Every row comes from one small tree of marks. The marks that hang from a mark follow it in brackets, in the order of their numbers. Every link used is in the known rows. Which tree was each row made from?
In the rows, 128 means zero.
Known rows:
k423(k160(k172(k194)) k204 k418 k990): [103 157 118 131 150 155 115 161 143 135  88 193 163 135 212 136 136 113
 146 110 111 131 126 144 106  93 119 240]
k172(k194 k423(k160 k204 k418) k612 k990): [ 98 130  96 182 100 146 168 175 126 148 114 154 143 109 200 168 130 111
 121 161 138 104 170 146  70 103 124 203]
k194(k990(k418)): [130 113 146 118 125 108 126 100 130 124 143 103 123 143  77 103 142 143
 150  91 162 138 138 162 156 135 122  96]
k990(k160 k172(k194 k612) k204 k418): [126 153 117 188 109 136  93  76 166 146 139 114  85 115  74 152 104 128
 107 154 145 124  91 110 108 163 132  90]
k194(k612 k990(k160(k172(k423)) k204)): [133 107  97 137 179 123 145  78 102 112 119  81  84 137  61 129 112 154
 123 137 126 144  90 104 132 163 146  99]
k423(k160(k172(k990(k204))) k418): [138 121 121 133 147 142 104 113 130 120  80 145 142 132 175 124 157 137
 137 137  95 119 114 102  96 111 107 151]
k423(k160 k204): [116 125 114 110 146 168 147 157 150 138 119 139 181 124 174  92 136 124
 134 110 122 132 132 146 142  96 143 132]
k990(k204(k160) k418): [121 109 147 125 144 146  86 129 129 131 151 105 129 129 108 106 108 138
 131 121 122 142 100 142 149 104 154  33]
k204(k160): [138 121 161  89 141 141 124 144 113 122 154 124 155 131 115 116 138 128
 124 107 117 139 128 120 159 107 141  54]
k204(k160(k172(k194))): [127 160 163  81 132 110 108 140 111 111 176 156 125 139 116 131 111 105
 117 126 116 136 114  99 142 138 109 110]
k990(k160(k172(k194)) k204 k418): [118 140 128 147 118 119  81  89 152 142 143 119  98 132  99 122  98 130
 121 150 141 152  79 106 119 166 117  92]
k423(k160 k990(k172 k204)): [122 115 124 150 168 186 101  91 143 142  68 131 140 133 151 126 143 127
 125 127 102 112 128 103 119  86 149 131]
k423(k160(k172(k194 k612)) k204 k990(k418)): [ 91 187 104 153 130 137 123 160 149 150 122 191 134 138 177 143 121 108
 128 128 124  96 134 147 121  98 107 252]
k194(k612): [154 133 143  96 131 102 154 119 125 107 164 124 144 114  96  99 159 125
 125  82 144 125 122 129 167 138 131 108]
k172(k194(k990) k423(k204(k160) k418)): [ 93 103 125 136 152 150 142 171  95 123 141 122 125 137 133 148  95 126
 144 135 131 164 134 172 108 107 155 115]
k423(k204 k418): [139 118 127 115 141 134 113 149 145 122 125 148 170 126 159 103 151 138
 152  94 137 140 116 176 139 100 149 122]
k423(k160 k204 k990(k172)): [114 128 107 129 174 195 120 132 151 146  57 155 157 138 173 127 139 121
 133 111 111 114 151 134 132  75 148 157]
k612(k990): [150 130 143 107 113 107 156 124 126 122 147 111 137 128 109 110 134 132
 141 122 144 123 162 130 133 127 104 120]
k990(k160 k204): [135 114 130 140 143 152 115 100 145 146 131 100 138 118  99 109 129 139
 120 139 124 151 101 105 133 131 150  59]
k204(k160(k172(k423 k990))): [132 100 135  93 141 124 113 140  76 122 110 128 113 147 138 155 130 130
 113 157 117 122 163  98 125 114 124  75]
k418(k160(k172(k990(k204)))): [140 115 126 105 116 112 116 127 127 131 113 126 126 129 151 111 147 120
 116 170  99 119 141  95 120 130 114 146]
k204(k160(k172(k194(k612) k423(k418) k990))): [133 123 134 111 127 106 136 142  74 101 137 141  97 124 131 174 126 119
 121 135 125 126 133 117 109 147 113 128]
k204(k160(k172(k990))): [141 131 150  74 151 122 110 134  97 115 129 146 126 147 118 144 143 119
 117 140  96 119 151  95 139 117 109  89]
k423(k418): [160 112 154 114 117 113 112 120 133 115 129 135 162 123 139 110 166 141
 148  86 143 136 118 149 143 122 133 105]
k172(k194 k423(k160) k612 k990(k204)): [ 97 132 104 189  99 134 163 136 113 157 149 125 113 107 153 157 117 103
  99 193 134  97 165  90  69 112 118 169]
k418(k160(k172)): [155 122 147  76 104  97 126 136 136 116 118 141 150 133 154  93 155 131
 128 115 114 132 124 112 160 144 118 139]

Write each row's tree:
[ 91 168 101 177 128 170 127 136 163 155 103 173 122 130 162 155 117 107
 124 125 134  96 147 152 116  96 129 209]  k423(k160 k204 k990(k172(k194 k612) k418))
[117 159 116 175 110 130 144 110 135 156 170 121 110 106  83 162 127 104
  95 194 126 116 142  83  85 141 113 133]  k172(k194 k612 k990(k160 k204))
[149  74 109 151 140 133 146  94 118 101  80  77 100 121 113 121 137 158
 140 114 120 136 108 148 129 149 167 122]  k194(k612 k990(k172(k423(k418(k160))) k204))
[135 137 158 112  97 107 114 143 134 127 103 173 148 133 185 136 155 115
 140 112 116 137 139 128 124 133 104 231]  k423(k418(k160(k172(k194))) k990)
[114 147 133 140 122 121 150 140 118 118 194  82  93 118  71 126  74 120
 136 141 132 136 110 140 125 139 121  97]  k172(k194(k612(k990(k204(k160) k418))))
[137 142 154  86  81  88 133 142 139 120 151 148 138 125 151 109 137 105
 120 134 127 136 130 104 139 163  99 174]  k418(k160(k172(k194)))
[147 114  83 135 154 130 156 134 122 113  77 110 111 127 139 143 109 166
 149 129 132 140 111 155 119 149 134 144]  k194(k612(k990(k160(k172(k423(k204 k418))))))
[162 143 126 143 128 137 123  84 152 126 104 126 121 121  78 149 147 137
 109 122 124 114 117  98 142 151 135  85]  k990(k160 k172(k612))
[134 164 142 119  57  70 133 140 148 125 158 155 119 126 140 120 135 115
 120 127 137 111 123 129 143 166  94 195]  k990(k418(k160(k172(k194 k612))))
[116  94 125 166  91 138 103  83 141 152  99  95  87 123 106 155 105 142
 118 141 181 151 131 125 117 174 138  46]  k990(k160 k172(k194 k423) k418)
[108 117 120 130 144 149  98 150 137 156 113 146 151 140 154 111 135 128
 149 103 151 127 154 186 150  80 148 137]  k423(k204 k990(k418))
[154 169 150  90 146 108 119 143 109 102 158 164 132 137 112 138 137 123
 113 113  96 101 115 100 158 120 121 116]  k204(k160(k172(k612)))
[149 114 135 115  79  99 182 142 141 119 134  80 126 117 111  90 131 143
 148 103 142 132 146 163 161 159 110 141]  k194(k612(k990(k418(k160))))
[103  95 102 132 136 168 151 162 130 148 101 121 165 125 192 107 118 133
 130 126 141 136 144 148 128  97 156 118]  k172(k423(k160 k204))
[123 112 139 118 153 152 112 138 104 134 149 113 134 125 106 131 126 118
 115 161  99 127 145 105 120  95 139  56]  k172(k990(k204(k160)))
[101 114 114 132 161 139 172 166  90 107 159 115 119 125 111 149  95 125
 140 112 135 151 122 175 126 123 160 128]  k172(k194(k612 k990) k423(k204(k160) k418))
[172 145 147 110  92  85 127 143 143 105 110 164 148 128 165 117 176 137
 136 103 104 104 115 131 147 142 114 198]  k423(k418(k160(k172(k612))))
[ 90  92 113 187 117 142 126  89 122 158 142  60  83 131  71 138  79 143
 127 162 171 168 118 139 102 158 143  70]  k172(k194(k990(k160 k204 k418)) k423)
[145 102 125 118 131 122 113 105 116 134  93 117 122 135 129 132 130 150
 120 134 141 148 122 101 137 152 136  72]  k990(k160(k172(k423)))
[129 121 121 134 149 111 138  89 126 112 169  82 104 129  50  96 125 142
 146  94 148 130 101 157 153 136 143 101]  k194(k612 k990(k204 k418))
[146 199 138 115  95  64 157 130 126 108 186 155 106 130 100 146 118 109
 120 151 137  91 149 100 115 153  66 210]  k160(k172(k194 k612(k990)))
